Each row was made from one walk, in order. Every step used is in the known rows, and no mark comes twice. Write each row's walk.
Known rows
B/U/Y/J: [-0.13, -1.36,  1.82,  1.61,  0.73, -2.46, -1.13, -4.46, -1.99,  1.83,
 -3.63, -2.69,  1.42,  4.65, -2.38, -1.47, -1.19,  4.58, -4.54,  0.48]
N/J: [-0.18, -0.44,  3.57,  0.24,  2.06, -2.43, -3.19, -0.69, -5.29, -0.32,
 -1.65, -1.91,  0.12,  2.49, -1.17,  7.40, -1.63,  2.43, -2.01, -1.14]
V/B/U/N/J: [ 0.17,  0.69,  4.30, -0.95,  1.92,  0.15, -1.21,  1.81,  0.82, -0.19,
 -0.86, -1.57,  1.01,  2.28, -1.29,  0.50, -0.84,  5.55, -0.65,  0.14]
V/B: [ 1.61, -0.21,  2.16,  1.32,  3.27, -2.89, -1.04,  1.21, -4.58, -1.44,
 -1.87, -3.38,  1.06,  1.18, -1.56,  1.98, -1.56,  3.13, -0.75, -3.32]
Y/B/U/K/N/J: [ 0.81,  0.17,  0.68, -0.47, -0.43, -0.82, -2.36, -1.65,  2.99,  4.03,
 -1.59, -0.11,  2.63,  4.69, -2.10, -2.26, -1.58,  5.18, -6.24, -2.35]
N/U/K/B/Y: [ 1.30, -0.50,  0.54, -1.98, -0.19, -3.00, -1.22, -2.39,  0.31,  5.87,
 -1.74,  0.83,  4.18,  4.87, -1.77, -1.38, -1.88,  2.70, -2.88, -2.91]
K/B/U/Y/J: [ 1.13, -1.37,  1.46,  0.50, -0.34, -2.58, -0.25, -3.47,  1.15,  1.89,
 -3.92, -1.34,  1.94,  6.57, -1.87, -0.32, -2.13,  5.42, -5.52,  0.89]
V/B/Y/U: [ 0.22, -0.97, -1.28,  1.58,  2.40, -2.53, -0.14, -0.86, -2.65,  2.63,
 -3.27, -4.34,  4.33,  0.83, -2.56, -2.88, -0.70,  3.59, -0.13, -4.16]
Y/B/U: [ 0.57, -0.88,  0.12,  1.77,  3.30, -3.00, -0.61, -0.84, -1.60,  2.79,
 -3.61, -1.65,  2.98,  3.66, -1.68, -0.77, -0.77,  3.52, -2.70, -2.58]
K/U/N: [ 0.52, -0.90,  3.74,  2.47,  0.26, -3.08, -3.02, -3.12, -0.17,  3.14,
  0.32, -2.42,  2.82,  2.35, -1.97, -0.26, -1.39,  2.26, -1.29,  0.48]
Y/B/U/N/J: [-0.32, -0.88,  3.56,  0.07,  1.46, -1.52, -1.78, -0.17,  1.41,  2.82,
 -2.21,  0.34,  2.73,  3.46, -1.80,  0.97, -1.34,  5.01, -1.69, -0.03]
B/U/K/N: [ 0.48,  0.57,  0.13,  1.80, -0.06, -1.05, -2.42, -3.59,  0.76,  4.31,
 -0.61, -2.52,  2.16,  3.30, -2.20, -1.93, -0.35,  3.31, -5.02, -2.41]
V/B/U/K/N: [ 1.87,  1.37,  0.09,  0.73,  0.53, -0.29, -1.19, -0.44,  1.86,  2.05,
 -0.45, -3.16,  2.01,  2.76, -2.15, -5.08, -0.82,  4.83, -4.45, -3.28]
B/Y/J: [ 0.69, -2.39, -0.13,  2.28,  1.12, -2.46, -2.44, -3.78, -5.89,  2.03,
 -4.71, -2.06,  1.29,  1.85, -2.67,  1.29, -1.28,  2.44, -0.46, -1.90]
U/K: [ 0.39, -0.69,  1.89,  1.42,  2.03, -3.76, -2.75, -3.19, -4.62,  1.88,
 -1.45, -1.18,  0.56,  3.35, -2.23,  2.27, -1.29,  1.89, -3.29, -3.09]
V/B/Y/U/K: [ 0.31, -0.88, -1.52,  0.50,  1.78, -2.70, -0.59, -2.11, -1.32,  3.77,
 -2.89, -2.88,  3.66,  2.58, -3.24, -4.89, -0.80,  3.96, -2.35, -4.79]
K/N/U/B/Y: [ 1.95,  0.51,  3.10,  0.06, -1.08, -1.40, -0.71, -1.60,  2.37,  5.96,
 -0.68, -3.81,  5.62,  2.27, -2.30, -3.95, -1.77,  3.58, -0.53, -3.80]
K/N/J: [ 0.52,  0.04,  2.96,  1.25, -0.43, -1.31, -3.69, -1.55, -2.53,  0.92,
 -0.26, -2.74,  1.55,  1.17, -1.65,  5.81, -1.93,  2.78, -3.05, -1.50]
K/N/U/Y: [ 0.98,  0.01,  4.30,  1.05, -1.66, -2.94, -1.87, -3.29,  0.25,  4.51,
  0.84, -3.42,  5.50,  1.58, -2.43, -1.37, -2.25,  3.01, -4.23, -1.47]
V/B/Y: [ 1.49, -0.38,  0.44,  0.91,  2.50, -1.86, -0.48, -0.23, -4.33,  0.61,
 -3.25, -3.33,  2.43,  0.76, -2.04, -1.30, -0.77,  2.70,  0.93, -3.36]
B/Y: [ 0.23, -1.01,  0.42,  2.03,  2.02, -2.58, -1.87, -3.22, -5.50,  2.59,
 -3.34, -2.64,  2.48,  1.22, -2.09,  1.57, -0.43,  1.05,  0.22, -2.43]
U/Y/J: [ 0.79, -2.20,  3.28,  2.18,  0.28, -4.05, -2.07, -4.38, -4.38,  0.58,
 -3.27, -2.48,  1.11,  3.39, -2.89,  1.70, -2.35,  3.55, -3.77, -0.45]

Write each row's walk
[-0.27,  0.06,  0.61,  0.76,  2.50, -2.25, -1.74, -2.92, -2.17,  3.13,
 -1.91, -1.36,  0.81,  4.75, -1.69, -0.57, -0.13,  2.96, -4.06, -2.14] | B/U/K
[ 1.85, -0.73,  3.51,  1.00, -1.41, -3.85, -1.14, -2.52,  2.16,  5.41,
 -0.37, -2.12,  7.07,  1.90, -2.92, -4.17, -3.17,  4.09, -4.76, -2.46] | K/N/U/Y/B
[-0.45, -0.36,  2.88,  2.34,  2.07, -1.81, -1.70, -2.18, -0.77,  2.95,
 -1.12, -2.04,  2.13,  1.93, -1.91,  0.75, -0.02,  3.05, -0.52, -0.17] | B/U/N
[-0.84, -0.69, -0.64,  0.38, -2.00, -1.06, -3.24, -4.85,  0.72,  6.12,
 -1.53, -2.51,  4.11,  2.56, -3.24, -1.54, -1.07,  3.65, -4.32, -2.99] | B/Y/U/K/N/J
[-1.10, -1.79, -1.20,  2.53,  1.94, -3.11, -1.46, -3.98, -3.83,  4.74,
 -3.52, -3.87,  4.45,  1.36, -2.78,  0.23, -0.29,  1.98, -0.93, -3.17] | B/Y/U
[ 0.61,  0.17,  2.75,  0.26, -1.07, -1.53, -4.20, -2.82, -1.34,  1.93,
  0.08, -1.28,  0.72,  2.89, -2.14,  3.36, -1.99,  3.15, -5.04, -2.19] | U/K/N/J
[-0.84, -2.06,  2.50,  3.51,  1.53, -3.99, -2.30, -3.13, -1.91,  3.83,
 -0.82, -2.85,  3.76,  0.93, -2.96,  2.42, -1.11,  2.95, -0.94, -1.77] | Y/U/N
[ 1.27, -0.24,  1.37,  2.35, -0.50, -2.62, -3.40, -3.77, -1.84,  3.01,
 -0.20, -2.25,  1.98,  2.07, -2.67,  0.92, -1.62,  2.24, -4.41, -3.26] | U/K/N
[ 1.07, -1.27,  3.99, -0.06,  1.00, -5.09, -0.61, -1.87, -0.82,  4.30,
 -1.91, -1.12,  5.77,  3.29, -2.48, -2.40, -2.87,  3.71, -3.81, -2.27] | N/U/Y/B
[ 0.37, -0.34,  2.90, -0.50,  1.58, -3.87, -2.51, -1.91, -2.99,  4.00,
 -0.05, -0.50,  2.23,  3.32, -1.83,  0.84, -1.73,  2.29, -3.64, -3.17] | N/U/K
[-0.42, -0.84,  5.67,  0.79,  0.99, -2.34, -3.56, -1.27, -2.87,  0.62,
 -0.60, -0.79,  0.75,  1.61, -1.89,  6.73, -1.64,  2.97, -0.59,  0.17] | U/N/J
[-1.05, -2.19,  0.71,  3.09,  0.74, -2.96, -1.82, -4.64, -1.47,  5.89,
 -2.25, -2.88,  5.13,  0.55, -3.56, -0.84, -0.40,  2.57,  0.84, -1.75] | B/Y/U/N
[ 0.83,  0.68,  0.84,  0.84,  3.64, -1.28, -0.03,  1.26, -2.17, -0.16,
 -2.27, -3.54,  1.33,  2.49, -1.09, -1.13, -0.40,  4.13, -1.53, -2.36] | V/B/U
[ 0.83,  0.77,  2.50,  0.25,  2.11, -1.89,  0.74, -0.74, -0.37,  0.31,
 -2.48, -3.86,  2.58,  3.52, -1.83, -3.77, -0.77,  4.92, -3.23, -1.17] | V/B/U/Y
[ 0.15, -0.47,  4.79,  0.09,  0.87, -4.16, -1.42, -2.65, -2.55,  3.57,
 -0.58, -2.51,  4.12,  2.64, -1.95,  0.63, -2.10,  2.53, -3.33, -1.29] | N/U/Y
[-0.54, -0.03,  2.43,  1.34,  1.67, -2.62, -0.54, -3.91, -1.68,  2.47,
 -2.36, -3.35,  2.56,  4.11, -1.88, -1.26, -0.44,  3.25, -3.91, -0.14] | B/U/Y
[-1.88, -1.73,  2.20,  0.97,  0.17, -1.80, -2.68, -3.28, -0.77,  4.80,
 -1.94, -1.88,  4.08,  1.31, -3.04,  1.63, -0.73,  3.48,  0.12, -0.71] | B/Y/U/N/J
[ 1.07,  0.04,  2.56,  1.49, -0.01, -2.35, -2.69, -1.30, -1.55,  4.09,
  1.14, -3.08,  4.25,  0.23, -1.80,  1.75, -1.90,  2.14, -2.56, -2.87] | K/N/U
[ 1.38, -0.92, -0.35, -0.26,  0.18, -2.99, -1.42, -3.69, -1.04,  3.84,
 -3.13,  0.28,  2.47,  4.70, -2.22,  0.31, -1.44,  2.39, -2.60, -2.70] | U/K/B/Y
[ 2.17,  0.62,  4.83,  0.44, -0.33, -2.39, -1.17, -0.33,  1.78,  3.94,
  0.76, -3.91,  4.19,  2.85, -1.78, -0.69, -2.45,  4.04, -1.99, -3.72] | K/N/U/B
[ 0.06, -2.17,  0.33,  2.01, -0.26, -3.16, -1.02, -3.68,  1.67,  5.77,
 -2.41, -1.58,  5.71,  2.30, -2.98,  0.32, -1.26,  3.34, -0.28, -1.44] | K/B/Y/U/N
[ 1.38, -0.22, -0.77,  1.56,  0.07, -2.04, -1.52, -2.68,  2.48,  4.95,
 -1.82, -1.28,  3.75,  3.81, -2.71, -4.82, -1.14,  4.28, -5.55, -3.58] | Y/B/U/K/N
[ 1.70, -1.69,  2.16,  1.18,  0.79, -2.43, -0.83, -2.90, -2.32,  1.86,
 -4.88, -2.83,  1.28,  3.92, -2.68, -1.23, -1.82,  4.26, -0.01, -2.74] | U/B/Y/J
[ 0.07, -1.01,  2.96,  1.90,  2.37, -4.37, -0.31, -1.69, -0.89,  2.72,
 -2.07, -4.88,  3.10,  4.10, -2.33,  0.80, -1.62,  4.12, -2.19, -4.06] | Y/U/B
[ 0.27, -1.46,  0.83,  2.01,  1.29, -2.27, -0.53, -1.57, -0.24,  3.74,
 -2.22, -3.34,  5.04, -0.13, -3.39, -3.64, -0.82,  4.09,  1.25, -2.71] | V/B/Y/U/N
[ 1.97, -1.86, -0.02, -1.72, -0.95, -2.70, -1.75, -3.02,  0.03,  5.37,
 -2.96,  1.49,  2.99,  5.26, -2.27, -1.65, -2.65,  4.09, -3.54, -2.35] | N/U/K/B/Y/J
[ 1.55, -1.30,  3.55,  1.33, -2.43, -2.84, -2.44, -3.93, -0.02,  3.82,
 -0.38, -2.76,  4.14,  2.02, -3.02, -1.39, -3.09,  4.40, -5.00, -0.75] | K/N/U/Y/J
[ 1.53, -0.42,  2.38, -1.64,  0.53, -3.99, -1.79, -0.89,  0.08,  4.02,
 -0.15,  0.76,  2.76,  5.22, -1.33,  1.90, -2.63,  3.05, -4.73, -2.79] | N/U/K/B
